Known rows, with every way that one mark hangs from another:
ronav(kuvek(gipuf luzuf ravir) zopa): [ 0.81 -3.11 -0.28  0.79 -0.68 -0.90  0.97 -1.58  2.45 -2.84 -1.55 -0.06
  0.13  0.47  0.80  0.45 -1.74 -2.30 -1.80 -2.26 -0.67 -2.92  1.08 -0.78]
desa(luzuf): [-0.64  5.87  1.21 -0.40 -1.19 -2.04 -0.03  2.53 -0.11  1.15 -0.90 -0.39
  1.06  3.25 -0.52  1.38  2.34  2.93  1.27  0.97 -2.95  1.91 -0.06 -1.12]
kuvek(gipuf ravir(pifem)): [-0.17  0.45  1.71  1.25  3.86  0.00 -0.90  0.27 -0.69  0.94 -0.85  0.63
  0.94 -0.99  1.33 -0.64  0.26 -0.77 -0.78 -1.75  2.06 -1.36 -1.57  0.39]
kuvek(luzuf(desa) ravir(pifem) ronav): [ 1.63 -2.11 -4.49  0.37  1.11  4.47 -0.52 -0.20  0.98  1.95 -0.40 -0.13
  0.56 -3.75 -1.00 -1.51  0.29  0.35 -1.44  0.04  0.92 -1.44 -1.50  1.52]
kuvek(gipuf luzuf(desa) ravir ronav): [ 0.69 -2.33 -2.66  0.09  0.57  4.18 -1.04 -0.36 -0.69 -0.91 -1.12  0.49
 -0.68 -3.27  0.12 -0.30  0.18 -0.08 -1.60 -1.00  1.65 -2.08 -1.02 -0.37]
ronav(kuvek(luzuf(desa) ravir)): [ 1.94 -1.09 -2.33  0.36  1.30  1.86 -0.88  0.30  2.34 -1.39 -0.22 -0.19
  1.33  1.80  0.39 -0.28 -1.53  0.86 -1.62  0.41  0.21 -1.42 -0.24  0.34]
kuvek(ravir(pifem) ronav): [ 0.27 -0.69 -0.62  1.12  1.29  0.43  0.15  0.49  0.90  2.46 -0.08  1.33
  1.59 -2.18 -0.06 -0.48  0.83 -0.41 -1.56  1.76 -0.18  1.12  0.11  0.38]
kuvek(gipuf ravir ronav): [-0.62 -0.92  1.13  0.89  0.84  0.24 -0.37  0.43 -0.84 -0.35 -0.84  1.88
  0.24 -1.75  1.08  0.69  0.87 -0.78 -1.62  0.80  0.61  0.45  0.50 -1.49]
ravir(kuvek(gipuf)): [-1.34  2.86  3.55 -0.05 -0.10 -1.74 -0.43  1.02 -0.85 -1.43  1.13 -0.79
 -0.01  2.17  1.40  1.04 -1.71  0.42  1.03 -0.32  1.36  1.45 -0.69 -0.09]
ravir(kuvek(ronav) pifem(bato)): [-0.32  1.23  1.74 -0.50 -1.61 -0.64  0.59  0.79  0.51  2.26  1.83 -1.31
  0.09 -1.45  0.52 -1.44 -0.97  1.09  0.63  2.60  0.20  3.37  0.19  1.04]
pifem(bato): [ 0.57  2.33  2.52  0.69 -0.45 -2.05 -0.34  1.70 -1.30  1.06 -0.62 -0.49
 -1.80  1.06  0.41 -0.41  2.04  3.62  0.39  1.25 -0.13  2.55  1.32 -1.24]
gipuf(kuvek(luzuf ravir)): [ 0.65  0.44 -1.32  1.64  1.77 -0.66 -0.82 -0.55 -1.56  0.11 -0.96  0.87
  0.97  2.12 -1.67 -0.73  2.40  0.61 -0.11 -0.10 -2.25 -1.17 -0.17  0.51]
ravir(kuvek(luzuf ronav)): [-0.03  0.47 -0.48 -0.21 -2.07 -0.32  0.74  0.36  0.45 -0.74  1.77 -1.04
 -0.03  0.34  0.23  0.31 -1.47  0.64  0.49  1.38 -0.49  2.34  0.34  0.10]
bato(pifem(ravir(kuvek(gipuf)))): [-3.13  1.96  3.84 -2.31  1.03 -2.28 -0.22  0.51 -1.35 -0.08  1.89  1.14
 -0.79  2.28  1.92  2.40 -0.53 -1.94  3.33  0.51  2.62  1.21 -0.57 -1.16]
gipuf(kuvek(luzuf ravir ronav)): [ 0.34 -0.85 -1.92  1.00  0.18 -0.05 -0.20 -0.80 -1.37  0.21 -0.79  1.62
  1.01  0.41 -2.02 -0.51  2.61 -0.29 -0.60  1.41 -3.00 -0.14  0.61  0.05]
luzuf(desa): [ 0.12  3.32  0.57 -0.20  0.06  1.00 -1.59  1.79 -0.81  0.43 -0.73 -0.08
 -0.20  1.63 -1.01  1.42  0.95  2.73  0.56 -0.41  1.20  0.44 -1.24  0.33]
gipuf(kuvek(ravir ronav)): [-0.58  0.64  0.26  1.00 -0.02 -1.20 -0.61 -0.05 -1.37  0.78 -0.77  2.48
  1.65  1.33 -1.98  0.46  2.95 -0.18 -0.63  2.56 -3.03  1.01  0.93 -0.17]
bato(pifem(ravir(kuvek(luzuf)))): [-2.04  1.22  1.59 -2.10  0.83 -1.69  0.14  0.32 -0.69  0.23  2.09  0.42
 -0.86  2.16  1.37  1.78 -0.63 -1.28  3.28  0.60  1.94  1.02 -0.45 -0.79]
pifem(bato ravir(kuvek)): [-0.83  2.25  2.36 -1.52  1.25 -0.46 -0.35  1.50 -1.23  1.08  2.91 -0.39
 -0.52  2.37  0.42 -0.52 -1.02  2.58  1.34  1.52 -0.32  2.04  2.28 -0.91]
bato(pifem(ravir)): [-2.48  1.98  2.80 -1.94  1.54 -2.48 -0.08  0.79 -1.29  0.99  0.85  1.82
 -0.92  2.22  1.06  2.58  1.37 -1.21  3.02  0.79  1.74  1.38 -0.09 -1.54]
kuvek(luzuf): [ 0.86  1.07 -0.67  0.58  0.91 -0.86  0.31  0.59 -0.81 -0.29 -0.53 -0.72
 -0.92  1.05 -0.05  0.03  0.96  1.44  0.62 -1.10  0.17  0.33 -0.25 -0.33]
ronav(kuvek zopa): [-0.20  0.19  1.96  0.01 -2.65 -3.39  1.43 -0.27  2.56 -1.57 -0.91  0.34
  0.51  2.76 -0.18  1.99 -0.76 -1.02 -0.50 -0.25 -2.00  0.37  1.81 -0.87]
kuvek(gipuf luzuf ravir ronav): [ 0.44 -2.72 -1.53  0.86  1.06  1.64  0.07 -0.54 -0.81 -1.00 -0.89  0.86
 -0.55 -2.89  0.92 -0.42  0.53 -0.98 -1.57 -0.45  0.92 -0.98  0.15 -1.19]
kuvek(gipuf ravir): [-0.14  0.71  1.96  1.64  2.77 -0.58 -1.25  0.73 -1.07 -0.55 -1.01  0.91
  0.27  0.43  1.40  0.42  0.48  0.22 -1.08 -1.16  1.51 -0.89 -0.39 -0.93]
ronav(kuvek(luzuf) zopa): [ 0.72 -1.31 -0.22 -0.16 -2.48 -2.25  1.80 -1.02  2.65 -2.09 -1.10 -0.51
 -0.05  1.83 -0.34  1.11 -1.02 -1.11 -0.47 -1.26 -1.86 -0.80  1.52 -0.60]

Rows:
[-0.05  1.06  0.58 -1.63  1.39  0.42 -0.05  0.91 -1.21  0.71  2.88 -1.04
 -1.15  1.57  0.34 -1.29 -1.26  2.42  1.40  0.79 -0.29  1.06  2.04 -0.75]
pifem(bato ravir(kuvek(luzuf)))
[ 1.06 -0.02 -1.25  1.25  2.16 -0.06 -0.76 -0.75 -1.53  1.68 -0.92  0.11
  0.63  0.35 -1.60 -2.43  2.50  0.72 -0.03  0.02 -1.87 -1.26 -0.48  1.26]
gipuf(kuvek(luzuf ravir(pifem(bato))))
[-0.91  1.73  1.46 -0.46 -0.86 -0.71  0.72  0.57  0.88  1.62  1.95 -0.56
  1.50 -0.59  0.18 -0.12 -1.55 -0.58  0.79  1.78  0.31  2.82 -0.70  1.56]
ravir(kuvek(ronav) pifem)
[ 0.82  0.60 -2.35  0.82  2.34  1.87 -1.57 -0.71 -1.18  1.38 -1.00  0.32
  1.40  0.72 -2.51 -1.48  1.90  0.48  0.14 -0.93 -1.05 -2.46 -1.98  2.24]
gipuf(kuvek(luzuf(desa) ravir(pifem)))
[ 1.65 -2.41 -2.53  0.55 -1.51  0.82  0.22 -0.98  3.60 -1.72 -1.19 -0.54
  0.51  0.97 -0.73  0.43 -1.77 -0.35 -1.92 -1.52 -1.13 -2.91  0.74  0.26]
ronav(kuvek(luzuf(desa) ravir) zopa)
[ 1.05 -1.83 -0.18  0.48  2.12  0.16 -0.28 -0.38  1.19 -2.51 -0.62  0.32
  0.88  1.30  1.84 -0.29 -1.53 -1.11 -1.50 -0.41  0.59 -1.50  0.16 -0.75]
ronav(kuvek(gipuf luzuf ravir))
[-0.35 -1.66 -1.06 -1.27 -3.26  1.88  0.62 -1.08 -0.87 -1.59 -1.87 -0.11
 -2.20 -3.28 -1.00  1.26  0.65 -1.11 -0.05 -2.67  0.71 -1.70 -0.40 -0.65]
kuvek(gipuf luzuf(desa) ronav(zopa))
[ 0.99  1.03  0.19 -0.03  0.16 -0.07  0.28  0.30  0.38  1.56  1.59 -2.94
 -0.59 -0.67  0.75 -2.65 -1.50  1.76  1.19  0.02  1.01  1.16 -0.85  1.80]
ravir(kuvek(luzuf) pifem(bato))
[ 0.48 -1.09 -2.60 -0.70 -3.75  1.63  0.87 -0.65  0.56 -0.30 -1.34 -0.38
 -1.61 -2.23 -2.15  1.02  0.95  0.31 -0.26 -1.21 -0.79 -0.50  0.22 -0.18]
kuvek(luzuf(desa) ronav(zopa))
[ 0.09  2.50  2.41  0.10 -0.04 -1.12 -0.07  1.09  0.30  2.09  1.70 -2.03
  0.06  0.31  0.78 -1.71 -1.24  1.95  1.13  1.07  0.83  2.37 -0.54  1.52]
ravir(kuvek pifem(bato))
[ 0.95 -1.02 -1.10 -0.59 -2.79 -0.27  0.92 -0.81  2.66 -2.04 -1.21 -0.81
 -0.16  1.61 -0.97  1.23 -1.24 -0.34 -0.47 -1.67 -1.10 -1.68  0.55  0.06]
ronav(kuvek(luzuf(desa)) zopa)
[-0.59  0.45 -0.17 -1.19 -1.84  1.98 -0.36  0.19 -0.60 -1.71  1.08 -1.17
 -0.59 -0.80  0.48  0.53 -1.92  0.15  0.64 -0.14  1.61  0.52 -1.08  0.35]
ravir(kuvek(gipuf luzuf(desa) ronav))
[-0.98 -0.72  0.73 -0.59 -3.33 -0.77  1.25 -0.87  0.20 -1.95  0.60 -1.08
 -1.03 -1.01  0.39  0.83 -1.76 -1.35  0.39 -0.93 -0.09  0.45  0.48 -0.33]
ravir(kuvek(gipuf luzuf ronav(zopa)))
[-1.93  1.48  0.83 -2.48  0.61 -0.05 -0.63  0.39 -0.58  0.31  1.86  0.21
 -0.99  1.91  0.84  1.90 -0.85 -0.73  3.25  0.31  2.62  0.25 -1.15 -0.20]
bato(pifem(ravir(kuvek(luzuf(desa)))))
[ 0.21  0.68  1.50 -0.36  0.63  0.22  0.07 -0.09 -0.75  0.59  1.17 -2.75
 -1.17 -1.46  1.62 -2.49 -1.74  0.54  1.25 -1.19  2.18  0.23 -1.39  1.39]
ravir(kuvek(gipuf luzuf) pifem(bato))
[-0.37  0.03 -1.48 -0.71 -3.19  0.27  0.27 -1.27 -1.45 -0.23 -1.55  0.84
 -0.33  0.07 -3.65  0.87  2.78 -0.45  0.70 -0.38 -3.05 -0.69  0.17  0.52]
gipuf(kuvek(luzuf(desa) ronav(zopa)))
[-2.57  0.92  2.36 -2.30  1.11 -1.55 -0.02  0.05 -1.26 -0.45  1.82  0.57
 -1.21  1.65  1.91  1.82 -0.80 -2.06  3.37 -0.18  2.75  0.40 -0.72 -1.05]
bato(pifem(ravir(kuvek(gipuf luzuf))))
[-0.48  1.56  1.40 -0.05  0.08 -0.74 -0.14  0.28 -0.85 -1.96  1.06 -1.63
 -0.61  1.32  1.38  0.14 -1.99  0.37  1.12 -1.37  1.51  0.30 -0.95  0.19]
ravir(kuvek(gipuf luzuf))
[ 1.19  0.53  0.51  1.87  2.56 -0.17 -0.78  0.94  0.43  2.73 -0.34 -0.22
  0.39 -0.68  0.47 -1.87  0.98  2.01 -1.13  0.44  0.61  0.25 -0.05  0.57]
kuvek(ravir(pifem(bato)))
[-0.18  1.72  0.68  1.47  2.55 -1.31 -1.01 -0.19 -1.32  1.81 -0.73  1.38
  2.12  1.91 -1.69 -0.69  2.40 -0.06  0.04  0.58 -1.87 -0.45 -0.70  1.35]
gipuf(kuvek(ravir(pifem)))
[ 0.21 -1.49 -1.47 -0.02 -3.40 -0.91  2.05 -0.77  0.49 -0.33 -1.07 -0.06
 -1.54 -1.91 -1.38  0.93  1.25 -0.47 -0.25 -0.71 -1.81  0.62  1.41 -0.90]
kuvek(luzuf ronav(zopa))
[-0.63  0.72  1.63 -1.99  1.75  0.62 -0.21  0.55 -2.06 -0.17  2.46 -0.91
 -1.52  1.02  1.04 -1.21 -1.48  1.47  1.48 -0.17  0.76  0.39  1.63 -1.08]
pifem(bato ravir(kuvek(gipuf luzuf)))
[-0.22 -0.63 -1.06 -1.43 -0.97  2.84 -0.27 -0.13 -1.84 -1.35 -1.13  0.16
 -1.63 -2.57 -0.21  0.69  0.84 -0.31  0.23 -1.22  1.73 -0.53 -1.14 -0.60]
kuvek(gipuf luzuf(desa) ronav)
[-0.77  0.24  0.79 -0.63 -1.57 -0.05  0.51 -0.01 -0.64 -1.82  1.27 -0.79
 -0.56 -0.47  1.10  0.44 -1.69 -0.54  0.61  0.17  0.81  1.40 -0.27 -0.27]
ravir(kuvek(gipuf luzuf ronav))
[-0.75 -0.34  0.04  0.90 -0.87 -1.42  0.41 -1.24 -0.35  1.76 -1.23  1.96
  1.72 -0.38 -2.66  0.04  2.61 -1.66 -0.67  0.85 -3.44 -0.30  0.55  0.88]
gipuf(kuvek(ravir(pifem) ronav(zopa)))
[ 1.03 -1.96 -0.41  0.31  2.99  0.64 -0.05 -0.64  1.54 -1.31 -0.34  0.06
  1.51  0.10  1.90 -1.12 -1.75 -1.93 -1.24 -0.95  1.09 -1.92 -0.78  0.32]
ronav(kuvek(gipuf luzuf ravir(pifem)))
[-0.16 -1.59  1.27  0.55  1.24  0.86 -0.18  0.15 -0.68  1.67 -0.69  1.00
 -0.11 -3.99  1.25 -1.42  1.04 -0.52 -1.53  0.98  1.15  0.42  0.19 -0.50]
kuvek(gipuf ravir(pifem(bato)) ronav)
[ 0.05 -1.44 -0.47  1.52 -2.03 -1.01  0.77 -0.09  1.44  0.78 -1.01  1.37
  0.24 -1.41 -0.99  1.12  0.98 -0.23 -2.05  0.75 -1.92  0.44  2.00 -1.02]
kuvek(ravir ronav(zopa))
[ 1.49 -2.87 -1.70  0.84 -0.29 -0.77  1.31 -1.52  3.83 -0.57 -0.92 -0.53
  1.17  0.08 -0.10 -0.50 -1.72 -1.79 -1.71 -1.51 -1.36 -2.46  0.64  0.66]
ronav(kuvek(luzuf ravir(pifem)) zopa)
[ 1.43 -2.44 -3.26  1.09  1.55  1.89  0.59 -0.45  0.85  1.80 -0.18  0.26
  0.65 -3.33 -0.21 -1.65  0.54 -0.54 -1.52  0.57 -0.06 -0.33 -0.24  0.70]
kuvek(luzuf ravir(pifem) ronav)
[ 0.14 -1.66 -1.89  1.15 -1.56 -0.83  0.52 -1.66 -0.62  0.05 -1.36  1.40
  0.48 -0.18 -2.73 -0.01  2.59 -1.07 -0.81  0.29 -3.88 -1.07  1.22  0.04]
gipuf(kuvek(luzuf ravir ronav(zopa)))
[ 0.51 -0.54 -2.77  0.45 -0.07  2.02 -1.16 -0.59 -1.33  0.31 -0.92  1.36
  0.94  0.04 -2.78 -0.32  2.41  0.49 -0.62  1.04 -2.16 -0.97 -0.25  0.71]
gipuf(kuvek(luzuf(desa) ravir ronav))
[ 1.80 -2.86 -3.04  1.00  0.91  1.92  0.51 -0.28  0.64  2.30 -0.26 -0.29
 -0.42 -4.12  0.07 -2.71  0.95  0.74 -1.59  1.23 -0.20  0.15  0.49  0.35]
kuvek(luzuf ravir(pifem(bato)) ronav)
[ 0.16 -0.43  1.84  0.55  1.90 -0.93 -0.56  0.37  1.22 -1.98 -0.49  1.14
  1.50  2.26  2.08  0.69 -1.32 -0.96 -1.48  0.56  0.51 -0.36  0.46 -0.98]
ronav(kuvek(gipuf ravir))
[ 1.35 -2.32 -3.07  1.31  0.34  1.41  0.28  0.00  0.49  0.31 -0.29  0.56
  0.04 -1.90 -0.24 -0.66  0.73  0.52 -1.83  1.02 -0.65  0.19  0.86 -0.63]
kuvek(luzuf ravir ronav)
[-0.06 -1.83  1.68  0.55 -0.01 -1.64  0.81 -1.09  2.64 -1.12 -1.27  0.51
  1.32  0.19  0.83  0.50 -1.61 -2.95 -1.60 -1.73 -0.35 -2.20  0.49  0.02]
ronav(kuvek(gipuf ravir(pifem)) zopa)
[-1.64  1.53  2.87 -0.59 -1.70 -1.19  0.20  0.72 -0.63 -1.30  1.31  0.00
  0.13  0.44  1.25  1.29 -1.50 -0.35  0.56  1.23  0.77  2.54  0.09 -0.55]
ravir(kuvek(gipuf ronav))
[ 1.17  1.28 -0.61 -0.55 -0.27  2.04 -0.65  0.46  0.37  1.62  1.35 -3.18
 -0.76 -0.95  0.06 -2.51 -1.75  2.48  1.14 -0.31  1.79  0.31 -1.70  2.41]
ravir(kuvek(luzuf(desa)) pifem(bato))
[-0.20  1.67  0.50 -0.47 -0.27  1.33 -1.04  0.42 -0.74 -1.87  0.89 -1.94
 -0.68  1.03  0.72  0.25 -2.19  1.00  1.13 -1.79  2.18 -0.59 -1.89  0.82]
ravir(kuvek(gipuf luzuf(desa)))
[-2.65  2.22  3.01 -2.03  0.70 -2.38 -0.08  0.77 -0.66  0.53  2.10  0.98
 -0.46  2.78  1.47  2.31 -0.46 -1.29  3.21  1.25  1.92  1.72 -0.27 -0.93]
bato(pifem(ravir(kuvek)))
[ 1.42 -2.97 -4.25  0.83 -2.20  3.07  0.07 -0.76  1.65  0.18 -1.35 -0.08
 -0.64 -2.97 -1.82  0.07  0.40  0.43 -2.10 -0.94 -0.78 -2.03  0.41  0.15]
kuvek(luzuf(desa) ravir ronav(zopa))
